Each row was made from one small tree. The marks that hang from a mark follow it in brackets, in the order of their numbers. Every link used is in the known rows. Write each row's tree.
(in the rows, 128 means zero)
Known rows
K232(K939): [ 80 143 127 142 119 156 117 152 117 129 174  98 129 135 116 152 125  77
 108 148 115 162 127 122 129 134 122 133 131 158 134 150  94 112 133 143
 119 167 151 150 141 167 130 135 105 131  85  79]
K939(K232(K935(K655))): [105 159 157 166 146 143 145 177  99 163 170 122 166 160 120 111 103  52
 120 129 115 161 122 182 133 114 135 168 114  94 110 174 141 121 163 130
 152 144 174 163 160 145 123 155 126 171  94  91]
K558(K657(K232(K935 K939))): [ 84 173 147 139 114 189 129 154 116 162 144 126 163 183 113 129 109  75
  94 122  86 155 130 124 148 136  86 161 127 132 110 161 130 129 154 172
 131 151 176 166 150 157 118 162 128 149  78  51]
K255(K690(K411)): [109 119 162 134 130 179 140 145 143 169 159 103 124 143 119 155 101  74
 125 131  95 159 125 125 100  95 134 125 137 167 176 118  83 167 132 147
 150 145 144 153 148 179 119 115 105 115 100  90]
K905(K19(K558(K657))): [ 85 158 133 170  96 156 145 120 113 148 172  98 150 149 139 156 144  86
  88  93 128 170 122 126 145 149  73 130 147 175 137 140 107 135 134 155
 168 168 137 142 141 166 139 143 104  88  80  76]
K9(K411(K96 K690)): [ 90 134 159 143 178 123 149 136 127 153 197  90 124 144 130 185 109  70
 175 111 108 144 113 122 126  95 173 117 109 178 146 139  82 118 109 138
 130 169 139 127 160 190  77 118 103 128  97  94]
K657(K232(K255(K690)) K558): [ 90 171 140 140 144 155 133 159 136 183 138 105 117 149  82 141 103  31
 100  98  94 133 116 159  87 136 150 175 127 150 173 122 108 157 135 163
 148 112 128 174 165 164 165  92 117 121 111 108]
K558(K657): [ 95 151 135 145 112 183 147 128 114 148 154  94 155 157 134 158 129  77
 102 134 124 160 125 118 122 117 100 113 130 172 143 142 103 143 133 154
 131 151 158 156 142 172 108 132 106 108  75  71]
K905(K19(K558(K657(K232(K255))))): [ 86 182 132 162 109 144 138 124 111 176 155 113 132 152 121 139 119  77
  74  72 115 162 108 142 128 155  91 162 140 157 115 139 114 142 138 157
 163 128 139 159 162 150 163 132 117 109 105  85]
K939(K232(K255 K657 K935)): [ 41 144 148 164 125 167 149 182 115 150 159 149 137 139 127  88  79  48
 105 135  94 139 130 161 116 145 134 177 116 125 108 171 151 117 168 109
 156 109 166 155 134 158 123 137 128 197  96  72]
K905(K19(K558(K657(K232)))): [108 177 136 165  99 155 138 117 111 176 157 108 153 168 119 156 137  82
  81  70 124 166 109 137 150 146  81 155 136 153 118 146 116 149 133 171
 161 152 137 146 164 171 156 148 109  94 100  79]
K690(K411(K96)): [110 127 144 145 125 133 157 132 136 150 193 117 130 142 133 178 109  83
 140 115 106 160 116 108 130  81 136 124 132 161 137 143  81 134 122 137
 120 141 154 132 175 178 101 132  93 115 107  91]
K657(K232): [115 166 137 144 130 157 137 141 114 172 152 102 143 150  99 158 124  73
 105 107 121 155 108 146 131 113 132 153 118 133 120 146 102 142 134 153
 114 139 139 159 180 178 134 147 108 120 113  84]
K9(K411(K96)): [100 126 140 155 141 106 169 130 146 153 196  97 122 137 146 177 125  86
 172 122 127 148 115 115 133  91 142 117 122 170 137 140  77 121 108 138
 122 147 152 141 165 197  87 129  92 120  90  99]
K255(K690(K411(K96))): [107 111 158 148 139 157 146 135 152 166 182 127 129 155 131 175 100  72
 146 124  97 149 126 117 116  83 135 128 132 165 163 126  84 157 131 145
 145 143 144 141 162 170 101 114 103 117  98 105]
K411(K96): [ 94 138 129 158 138 132 145 136 124 144 191 114 138 142 135 174 127  74
 135 127 128 154 123 128 139 104 134 131 126 147 133 147  94 120 125 137
 120 148 138 143 169 169 102 140  95 119  94  94]
K19(K558(K657(K232)) K905): [126 189 129 173  94 136 125 130 106 175 136  64 150 174  87 168 142  62
  75  65 130 170 125 149 119 147  89 159 126 174 132 124 107 173 116 169
 123 145 152 171 165 193 134 122 114  97 126  84]
K411(K96 K690): [ 82 147 149 146 174 146 123 141 106 147 196 106 144 154 118 177 112  59
 137 115 108 151 118 132 134 110 163 129 110 150 142 142  97 116 126 138
 125 170 128 135 166 166  96 130 109 125  98  89]
K657(K232(K453 K939) K558): [ 91 163 139 129 126 136 116 165 115 165 130 103 125 152  76 143 136  62
  92  92  81 143 100 134 132 150 140 196 148 153 123 180  98 119 132 186
 109 147 164 158 171 158 164 126 100 130  87  86]
K905(K19): [ 84 144 129 156 112 155 151 126 116 138 182 109 138 125 134 153 131  85
 116 135 125 173 108 132 151 127 112 129 132 147 135 151 103 108 146 134
 145 163 132 149 159 171 141 148 109 111  81  78]
K558(K657(K232(K935))): [ 92 174 155 141 120 188 156 147 115 176 142 120 175 179 120 131 108  74
  95 108  95 157 124 139 139 119  92 157 125 130 116 154 131 144 158 169
 131 141 166 167 164 168 107 166 127 133  85  55]
K939(K232(K255(K690))): [ 80 144 140 166 160 162 120 179 124 171 159 114 127 140 103 128  89  45
 106 134 107 137 133 167  79 125 137 152 116 142 152 129 111 157 157 134
 153 116 138 173 138 164 135  95 118 171  95 115]
K558(K657(K232)): [121 169 138 143 116 183 143 125 112 177 137 105 160 176 108 159 126  70
  97 107 117 153 113 125 126 111 106 138 120 149 122 145 110 154 133 167
 124 137 157 164 166 171 122 139 111 110  95  74]
K411(K690): [ 76 150 154 134 159 170 124 151 100 143 171  82 144 142 108 162 116  57
 115 126 105 158 117 141 117 124 160 128 115 154 153 139  99 125 129 136
 130 175 129 145 150 174 110 129 113 123  99  75]
K657(K232(K255 K935)): [ 64 170 154 139 146 152 146 170 120 170 154 128 133 141 107 113  91  70
  95 108  88 156 116 159 116 127 128 179 127 110 112 152 119 122 161 138
 127 118 146 180 177 155 127 151 127 157 110  69]
K657(K232 K558): [114 179 132 139 117 147 141 146 120 170 146  88 141 156  87 158 132  50
 104  86 114 142 106 144 121 128 140 167 126 148 146 144 104 142 124 168
 117 132 141 156 173 186 154 131 107 101 118  91]
K939(K232(K255 K453)): [ 61 140 151 157 158 134 128 184 102 165 144 115 121 126 103 114 101  72
  89 113  94 147 106 168  94 128 144 179 136 138 106 172  99 126 160 136
 118 113 157 170 159 154 129 111 104 180  80 105]
K232(K453 K657): [ 59 114 151 149 112 165 145 136 116 148 140 125 125 128 123 126 133  79
 113 138  99 153 108 141 141 141 140 161 146 160 105 180 112 108 132 134
 130 149 162 149 149 155 120 149 100 135  67  68]
K939(K232): [105 154 131 164 133 155 136 164 107 156 165 100 152 148 111 145 113  62
 108 122 123 151 121 149 119 115 126 146 111 137 129 155 107 140 147 140
 123 141 146 153 154 187 127 128 102 147 102  95]
K19(K558 K905): [ 97 164 124 177 103 112 125 148 110 142 163  52 132 129  99 168 145  65
  90  89 134 181 129 156 112 152 113 154 131 175 157 120  92 144 114 138
 118 166 136 162 157 197 136 117  99 100 123  92]
K905(K19(K558)): [ 80 151 133 167 108 131 135 138 112 144 187  96 132 126 128 155 139  85
  94  95 132 172 113 144 148 154  99 146 141 154 138 143  98 120 134 140
 158 169 119 140 151 175 148 146 100  97 100  85]
K558(K657(K232(K453 K939))): [ 94 155 148 134 123 174 117 140 107 171 121 119 142 172  99 141 127  85
  85 114  86 153 108 121 141 136 105 167 143 160  96 178 104 131 138 184
 112 147 181 164 163 145 130 142 107 141  63  71]

Write each row's tree
[ 62 164 143 128 135 125 114 177 117 163 132 110 103 131  75 126 117  60
  82  90  68 140  98 143 112 158 150 202 151 154 119 175  96 113 136 169
 110 122 165 169 171 142 167 108 107 146  93  99] => K657(K232(K255 K453 K939) K558)
[103 169 127 177  91 137 130 129 111 144 148  56 147 153 112 169 146  66
  81  87 133 180 134 139 109 152  86 137 139 191 152 120 102 158 114 156
 131 160 155 164 142 189 122 112 106  95 105  81] => K19(K558(K657) K905)
[ 39 130 164 135 137 153 123 177 113 140 155 122 133 132 116 113 120  93
  95 134  69 166 123 141 147 147 114 178 157 130 113 186 107  90 162 153
 118 167 169 169 150 145 110 162 109 171  55  62] => K232(K453 K935 K939)
[ 10 134 164 139 119 150 162 173 127 144 137 132 116 117 119  91 109  56
  97 117  62 143 112 155 120 172 147 198 161 151 124 181 133  94 150 135
 146 115 172 161 144 137 132 134 119 154  71  62] => K232(K255 K453 K657(K558) K935)
[ 94 173 135 141 125 171 145 137 115 172 139 111 137 159 110 144 107  67
  88 109 109 150 113 134 106 118 115 146 121 152 118 136 110 151 135 154
 127 113 156 171 164 158 131 124 119 131  98  82] => K558(K657(K232(K255)))
[ 37 121 176 155 134 143 158 157 111 151 141 156 117 120 137  76 105  66
 116 147  78 162 109 180 136 152 162 191 150 115  80 190 149  83 154 111
 166 125 189 174 160  95 123 161 129 175  69  71] => K232(K255 K453 K657 K935(K655))
[ 90 182 151 137 123 152 153 169 123 172 149 105 158 161  97 134 116  52
 101  85  89 147 112 151 132 134 127 182 128 123 145 156 123 128 147 170
 125 135 150 162 171 181 139 148 117 122 112  69] => K657(K232(K935) K558)
[ 99 176 126 164  91 157 111 128 109 160 164 116 143 170 115 155 134  78
  79  84 113 161 118 121 158 162  74 160 138 160 113 152 113 133 133 175
 158 166 151 144 152 157 167 144 114 112  91  75] => K905(K19(K558(K657(K232(K939)))))
[ 37 138 161 144 155 171 137 178 136 156 165 126 123 131 124 114  86  63
 112 144  84 153 138 165 100 136 122 153 134 132 167 125 117 135 165 132
 159 133 137 184 140 148 114 127 127 161  78  81] => K232(K255(K690) K935)
[ 61 152 167 131 141 155 118 176 107 169 140 132 139 154  96 117 112  88
  93 112  62 158 111 149 153 143 116 202 144 114  91 189 110 107 163 171
 110 154 170 170 171 149 125 170 115 173  76  62] => K657(K232(K453 K935 K939))
[ 50 148 144 149  94 169 166 160 134 136 156 117 144 144 125 120 118  45
 115 121  93 146 127 139 140 153 136 164 137 148 150 162 141 112 135 140
 153 143 160 143 136 170 129 150 117 124  90  55] => K232(K657(K558) K935)
[115 146 160 131 133 196 144 139 141 200 129 125 122 170 107 143  80  63
 103 108  81 151 116 125  83  97 117 143 132 172 151 117 101 188 141 162
 155 108 165 169 159 156 131  99 122 130 103  92] => K558(K657(K232(K255(K690(K411)))))
[ 48 113 160 170 148 170 127 176 123 173 128 145 110 139 105  97  88  47
 109 135  84 127 119 171  98 149 150 188 135 148 116 168 129 140 156 128
 163 109 158 165 136 141 137 102 119 193  72 104] => K939(K232(K255(K690) K453 K657))
[104 160 183 143 138 164 152 143 102 197 122 137 170 181 117 109 122  80
 104 104  84 165 105 167 148 123 115 190 144 109  81 189 138 129 157 169
 149 140 194 176 184 114 117 173 128 152  63  69] => K558(K657(K232(K453 K935(K655))))
[ 89 157 125 167 100 162 150 162 117 149 151 112 144 154 108 133 116  25
 113 111 117 127 121 141 120 146 147 161 117 159 139 165 134 135 132 141
 147 124 161 131 135 186 152 112 105 131 102  91] => K939(K232(K657(K558)))
[ 78 134 159 161 108 163 162 136 115 143 165 145 149 145 139 105 112  55
 135 151 111 162 128 162 152 136 143 158 124 112 105 171 158  99 139 112
 173 150 176 155 149 127 123 176 134 146  83  62] => K232(K657 K935(K655))
[101 161 146 133 132 138 142 157 113 181 124  94 137 149  79 144 135  64
  92  77  87 147  91 151 126 136 144 191 146 148 128 174  96 133 130 184
 113 135 154 159 184 169 148 130  96 114  96  91] => K657(K232(K453) K558)
[ 76 149 155 134 152 140 130 159 108 179 134 114 112 127  92 126 114  84
  88 100  86 154  95 162 115 129 148 189 141 135 101 167  92 125 146 149
 108 116 152 180 187 146 141 131 109 152  95  92] => K657(K232(K255 K453))
[ 43 148 119 144  95 153 130 153 131 113 159 116  96 120 112 126 115  38
 106 139  95 132 124 122 111 170 151 158 139 177 144 154 121 102 120 125
 147 128 163 143 125 149 162 104 110 134  93  79] => K232(K255 K657(K558) K939)
[ 54 135 137 142 146 165 105 162 134 140 166 115 103 129 113 137 101  57
 109 157  96 149 138 137  96 143 128 140 134 159 160 124  98 128 140 136
 150 144 143 170 130 142 141  99 118 154  80  97] => K232(K255(K690) K939)
[ 46 150 172 132 158 146 141 178 113 182 136 134 127 132 101 102  97  86
  86  96  64 158 100 169 120 134 133 204 146 110  93 177 114 114 167 151
 118 118 160 187 185 141 125 156 119 172  89  70] => K657(K232(K255 K453 K935))
[116 189 119 172  89 137 103 139 107 158 141  71 144 176  81 167 141  61
  74  79 117 168 131 137 125 165  85 167 130 176 130 133 105 158 117 172
 120 158 163 165 153 181 150 118 117 115 117  83] => K19(K558(K657(K232(K939))) K905)
[ 91 120 181 126 157 162 132 162 138 203 126 129  99 140  90 126  84  79
 104  97  56 151  98 152  89 106 149 182 149 153 130 144  84 162 147 157
 135 109 155 174 182 147 140 106 115 151  98  98] => K657(K232(K255(K690(K411)) K453))
[ 90 182 128 135 127 134 139 159 119 167 144  92 118 139  87 145 112  48
  94  88 103 144 101 150 102 136 152 170 126 146 147 140 103 138 130 152
 123 107 143 166 173 169 164 109 109 114 120  93] => K657(K232(K255) K558)
[ 27 151 144 142 106 158 165 167 132 131 154 125 121 126 127 104 101  40
 107 124  85 139 127 146 115 163 142 169 141 152 146 156 138 105 143 123
 155 117 160 157 132 153 133 132 123 138  95  62] => K232(K255 K657(K558) K935)
[ 23 128 140 141 107 143 127 163 122 124 139 124  90 116 107 110 121  53
  95 130  75 140 110 131 119 177 153 185 157 182 125 179 114  95 127 140
 139 128 175 150 131 132 158 106 108 147  69  78] => K232(K255 K453 K657(K558) K939)
[ 65 158 125 163 111 150 146 168 116 144 152 116 119 139 105 119 100  22
 105 113 109 124 121 147  96 153 158 170 121 159 138 157 132 129 138 126
 153 100 161 142 134 169 158  97 114 151 108  98] => K939(K232(K255 K657(K558)))
[ 38 129 179 157 178 162 125 206 119 183 141 141 132 140 104  88  79  63
  94 120  62 146 124 184  94 138 127 197 141 120 131 164 120 136 189 147
 152 117 155 187 150 142 115 117 126 210  68 100] => K939(K232(K255(K690) K453 K935))
[108 173 156 147 121 170 131 146 108 164 146 137 164 189 115 121 111  60
 109 130  93 162 129 143 152 128 106 164 125 112  93 170 146 122 149 161
 152 151 194 170 160 122 132 168 138 152  77  67] => K558(K657(K232(K935(K655) K939)))
[ 14 149 137 141  98 156 140 175 131 118 161 134 111 127 122 104 101  41
 102 138  73 138 133 131 123 176 141 176 142 153 138 163 142  91 142 125
 155 129 170 152 119 143 148 129 125 153  84  60] => K232(K255 K657(K558) K935 K939)
[ 73 127 179 170 131 154 149 171  96 170 141 156 154 156 122  84 105  56
 124 133  90 150 112 186 148 137 149 199 132 100  77 210 158 101 163 125
 168 136 196 157 156 124 123 167 129 191  72  82] => K939(K232(K453 K657 K935(K655)))
[103 191 130 170 101 127 125 142 108 170 136  70 128 157  87 152 123  57
  70  65 119 168 120 156  94 155 101 169 130 175 132 115 107 168 120 156
 125 122 154 184 165 176 144 104 119 114 127  89] => K19(K558(K657(K232(K255))) K905)
[109 167 129 138 109 182 116 136 112 164 143 111 150 177 105 156 123  70
  96 123 109 149 120 114 137 129  99 143 122 155 113 153 111 140 133 175
 120 150 168 158 154 163 132 137 115 128  87  71] => K558(K657(K232(K939)))
[ 65 136 158 136 164 155  98 171 123 179 127 133  97 142  79 117 103  70
  94 126  68 144 113 158 107 146 138 193 145 141 117 156  98 134 149 161
 134 127 151 183 166 132 151 111 120 175  78 102] => K657(K232(K255(K690) K453 K939))
[ 63 157 144 161 105 168 158 180 118 154 156 126 156 160 114 110 103  33
 111 112  95 130 126 151 132 149 135 182 120 136 138 179 153 122 152 141
 154 127 167 142 135 182 136 135 120 156  95  71] => K939(K232(K657(K558) K935))
[ 45 127 168 164 125 170 145 179 107 165 138 149 152 150 121  88 105  72
 108 121  79 144 119 162 140 146 131 199 134 123  90 202 143 110 171 136
 141 134 177 153 146 157 111 162 119 192  70  67] => K939(K232(K453 K657 K935))
[ 42 149 167 130 150 146 116 189 112 165 141 142 116 137  98  98  96  85
  84 112  58 152 109 156 131 153 128 206 145 116  90 185 114  99 168 151
 115 127 171 186 170 130 135 149 122 191  80  69] => K657(K232(K255 K453 K935 K939))
[ 51 124 170 160 137 173 148 151 136 157 158 157 118 140 141  90  87  39
 133 166  95 150 140 181 114 142 151 166 129 117 128 142 162 116 152 105
 203 128 164 172 138 107 131 139 144 167  77  81] => K232(K255(K690) K657 K935(K655))
